What can hang from each mark
V: S
P: A S
A: M Q
M: P S
K: A Q
Q: M
G: S
S: K P Q

Known rows, with every way that one mark hangs from another
K{A Q}: -.10 .07 .03 -.01 -.05 -.25 .04 .31 -.04 -.04 .06 .20 -.09 -.04 -.06 -.13 .09 .10 .32 -.13 -.07 .04
V{S{K}}: .09 -.19 -.03 -.09 .11 -.12 -.06 -.05 .04 -.05 -.09 .03 -.02 .10 .12 .04 -.04 .08 -.16 -.11 .03 -.22
G{S{P}}: .08 .08 .06 -.07 -.10 .05 -.04 .23 -.19 -.03 -.24 .08 .05 .00 -.02 .06 -.03 -.03 -.21 -.06 .04 -.15
G{S}: .01 .01 .13 -.10 -.28 .12 -.04 .11 -.19 -.09 -.24 .16 .04 .03 .07 .09 -.01 .06 -.10 -.03 .02 -.23
K{A Q{M{S}}}: -.14 .06 .04 .09 -.17 -.20 .06 .30 .07 .04 .15 .04 -.28 -.08 -.10 -.22 .13 .13 .71 -.14 -.15 .09
G{S{K Q}}: .08 -.02 .07 -.17 -.06 .10 .02 .03 -.22 -.12 -.34 -.12 .10 .20 .02 .39 -.28 -.16 -.14 .11 .11 -.25
P{A{M} S{K Q}}: .06 .07 .02 .00 .14 .15 .05 -.16 .02 -.04 -.03 -.20 .03 .09 .07 .14 -.06 -.24 -.37 .18 .09 -.01
S{K{A} Q{M}}: -.02 -.06 .03 -.08 -.03 -.10 .01 .18 -.06 -.03 -.03 -.19 -.03 .19 -.09 .10 -.17 -.12 .51 -.05 -.04 -.08
K{A}: -.02 .01 .09 -.06 -.04 -.06 -.04 .19 -.04 -.04 .02 .14 -.07 .01 .01 -.08 .11 .08 .22 -.17 -.04 -.06
P{A S{K}}: .11 .10 .01 .00 -.03 .18 .03 -.32 .01 .03 -.05 -.05 -.03 .02 .10 -.07 .04 -.04 -.55 .04 .06 -.10
S{P}: .08 .06 -.03 -.04 .15 -.04 -.05 .19 -.03 .00 -.04 .06 -.04 -.01 -.01 -.06 .07 .01 -.23 -.16 -.01 -.03
A{Q}: -.05 .01 -.01 -.01 -.03 -.07 -.04 .09 -.01 -.03 .02 .25 -.04 -.10 .08 .06 -.06 .13 -.15 -.14 -.02 -.06
A{M{P} Q}: -.11 -.17 -.07 .08 -.01 -.01 -.04 -.06 .08 -.01 .17 .11 .16 -.17 .04 .00 .04 .07 .07 .08 .00 .19
V{S{K{Q}}}: .02 -.13 -.09 -.03 .11 -.31 .02 .07 .05 -.05 -.06 .10 -.05 .05 .05 .03 -.07 .12 -.05 -.06 .00 -.12
P{A S{K Q}}: .13 .17 .00 -.05 .13 .16 .04 -.26 -.01 -.01 -.11 -.18 -.02 .15 .07 .16 -.08 -.16 -.59 .13 .07 -.12
Q{M{P{A} S}}: -.02 -.07 -.02 .08 -.13 .29 .01 -.36 .17 .09 .19 -.07 -.01 -.05 .01 -.18 .17 .13 .01 .12 -.08 .11
P{A{M Q}}: -.11 -.01 .00 .07 .01 .04 .01 .06 .06 -.04 .17 .31 .13 -.17 .10 .00 .01 .06 -.23 .06 -.02 .09
V{S{Q}}: .09 -.06 .01 -.12 .18 -.13 -.10 .13 .03 -.08 -.10 .03 -.07 .17 .11 .21 -.04 .08 -.13 -.08 -.02 -.26
M{P}: .02 -.12 -.04 -.04 -.03 .12 -.04 -.16 .03 .00 .04 .01 .08 -.01 .03 -.06 .12 .11 -.08 -.01 .00 .02
M{P{A S{K Q}}}: .13 .07 -.06 -.01 .13 .25 .04 -.54 .04 .06 -.03 -.30 .12 .13 .02 .15 -.04 -.13 -.53 .28 .09 .03
S{K P}: .11 -.01 -.07 -.04 .23 -.04 -.01 .04 -.06 .01 -.10 -.08 .01 .06 -.02 .04 -.06 -.09 -.27 -.12 .05 -.03

Rows
-.02 .04 -.04 .10 .07 .19 .00 -.47 .16 .11 .20 .09 .05 -.16 .05 -.01 .06 .15 -.33 .11 .00 .18 -> M{P{A{Q}} S}
.03 -.11 -.03 -.09 -.01 .00 .02 .09 -.03 -.07 -.09 -.18 -.03 .19 .00 .21 -.21 -.08 .13 -.04 -.01 -.14 -> S{K Q{M}}
.06 .16 .06 -.03 -.07 .16 -.01 .05 -.15 -.01 -.15 .15 .16 -.01 .01 .04 -.02 -.03 -.50 .10 .05 -.11 -> G{S{P{A}}}
.06 .09 .08 -.03 -.07 -.03 .00 -.06 -.05 .04 -.07 -.12 -.13 .04 .02 -.13 .06 -.09 .10 -.10 .04 -.06 -> P{S{K{A}}}
-.07 .03 .05 -.05 -.22 -.17 .09 .19 -.21 -.07 -.19 .08 .06 .02 -.09 .03 -.13 -.04 .35 .03 .04 -.05 -> G{S{K{A Q}}}
-.02 -.15 .02 .07 .06 .19 -.03 -.17 .15 .02 .14 -.11 -.02 -.08 .03 -.09 .23 .02 .16 .06 .00 .19 -> A{M{P S}}
-.02 -.15 -.02 .06 -.12 .17 -.03 -.19 .14 .07 .12 -.13 -.11 -.04 -.01 -.17 .16 .13 .29 .01 -.08 .07 -> Q{M{P S}}
.10 .04 -.06 .00 .25 -.07 -.08 .00 .09 .02 .02 .16 .06 .02 .08 -.05 .10 .10 -.54 -.06 -.02 -.12 -> V{S{P{A}}}
-.11 -.15 -.10 .06 -.24 -.03 -.04 -.04 .08 .04 .12 .08 .06 -.12 -.01 -.07 -.03 .17 .21 .01 -.09 .08 -> A{Q{M{P}}}
-.06 .09 -.07 .11 .20 -.05 -.01 .13 .06 .00 .19 .24 .14 -.18 .01 .00 .00 -.03 -.37 .02 .01 .16 -> S{P{A{M Q}}}
.11 .00 .01 -.07 .29 .09 .02 -.12 .02 -.03 -.10 -.25 -.15 .16 .02 .23 -.10 -.13 -.11 -.03 .06 -.08 -> M{S{K Q}}
-.13 -.03 -.02 .10 -.18 -.12 .05 .03 .13 .09 .23 -.07 -.14 -.09 -.15 -.29 .18 .13 .76 .01 -.13 .24 -> K{A Q{M{P S}}}
-.04 -.06 .07 .04 .21 .07 -.02 -.03 .09 .02 .15 -.24 .01 .02 -.07 .04 .14 -.12 .50 .12 .00 .25 -> K{A{M{P S{Q}}}}
.12 .23 -.01 .01 .41 .13 .00 -.03 .06 .05 .04 -.10 -.07 .06 -.02 .13 .04 -.08 -.51 .03 .03 .04 -> M{S{P{A} Q}}
.00 .15 -.05 .07 .26 -.27 .09 .15 .01 .09 .05 -.11 -.15 -.04 -.17 -.10 .02 -.10 .25 -.12 .01 .20 -> M{S{K{A Q} P}}
-.11 .03 .01 .13 -.14 -.16 .05 .07 .07 .05 .16 -.04 -.03 -.15 -.08 -.29 .25 -.02 .43 .11 -.03 .28 -> K{A{M{P{S}}} Q}
.01 -.05 -.02 .04 -.31 .12 -.03 -.17 .09 .08 .04 -.14 -.10 -.02 .03 -.25 .16 .09 .10 .04 -.07 -.01 -> Q{M{P{S}}}
-.02 .12 .03 -.01 -.05 -.18 .00 .16 -.21 .03 -.17 .07 .13 -.06 -.11 .13 -.26 -.12 .11 -.04 .08 -.02 -> G{S{K{A{Q}} P}}
-.03 -.02 .12 -.12 -.27 -.02 .03 .20 -.21 -.08 -.24 -.14 .06 .20 -.09 .19 -.28 -.15 .54 .07 .01 -.18 -> G{S{K{A} Q{M}}}
-.03 .07 -.01 .10 .02 .06 .05 -.20 .08 .04 .07 .05 .05 -.13 .10 -.02 -.06 -.09 -.39 .09 .07 .07 -> P{A{M Q} S{K}}
-.08 -.14 -.19 .06 -.13 .02 .11 -.28 .09 .02 .12 -.04 .17 -.02 -.08 -.08 -.03 .08 .01 .18 -.06 .16 -> S{K{Q{M{P{A}}}}}
.10 .02 .01 -.09 -.03 .05 -.01 .09 -.22 -.03 -.28 -.05 .11 .07 -.04 .16 -.16 -.14 -.24 .00 .10 -.14 -> G{S{K P}}
-.15 -.02 .08 .07 -.02 -.18 -.02 .30 .00 -.03 .14 .24 .01 -.15 .02 -.06 .04 .03 .39 -.12 -.04 .12 -> K{A{M Q}}
-.15 -.01 .04 .04 -.24 -.21 -.02 .28 .00 .02 .11 .21 -.10 -.10 -.02 -.11 -.04 .13 .53 -.16 -.13 -.01 -> K{A{Q{M}}}
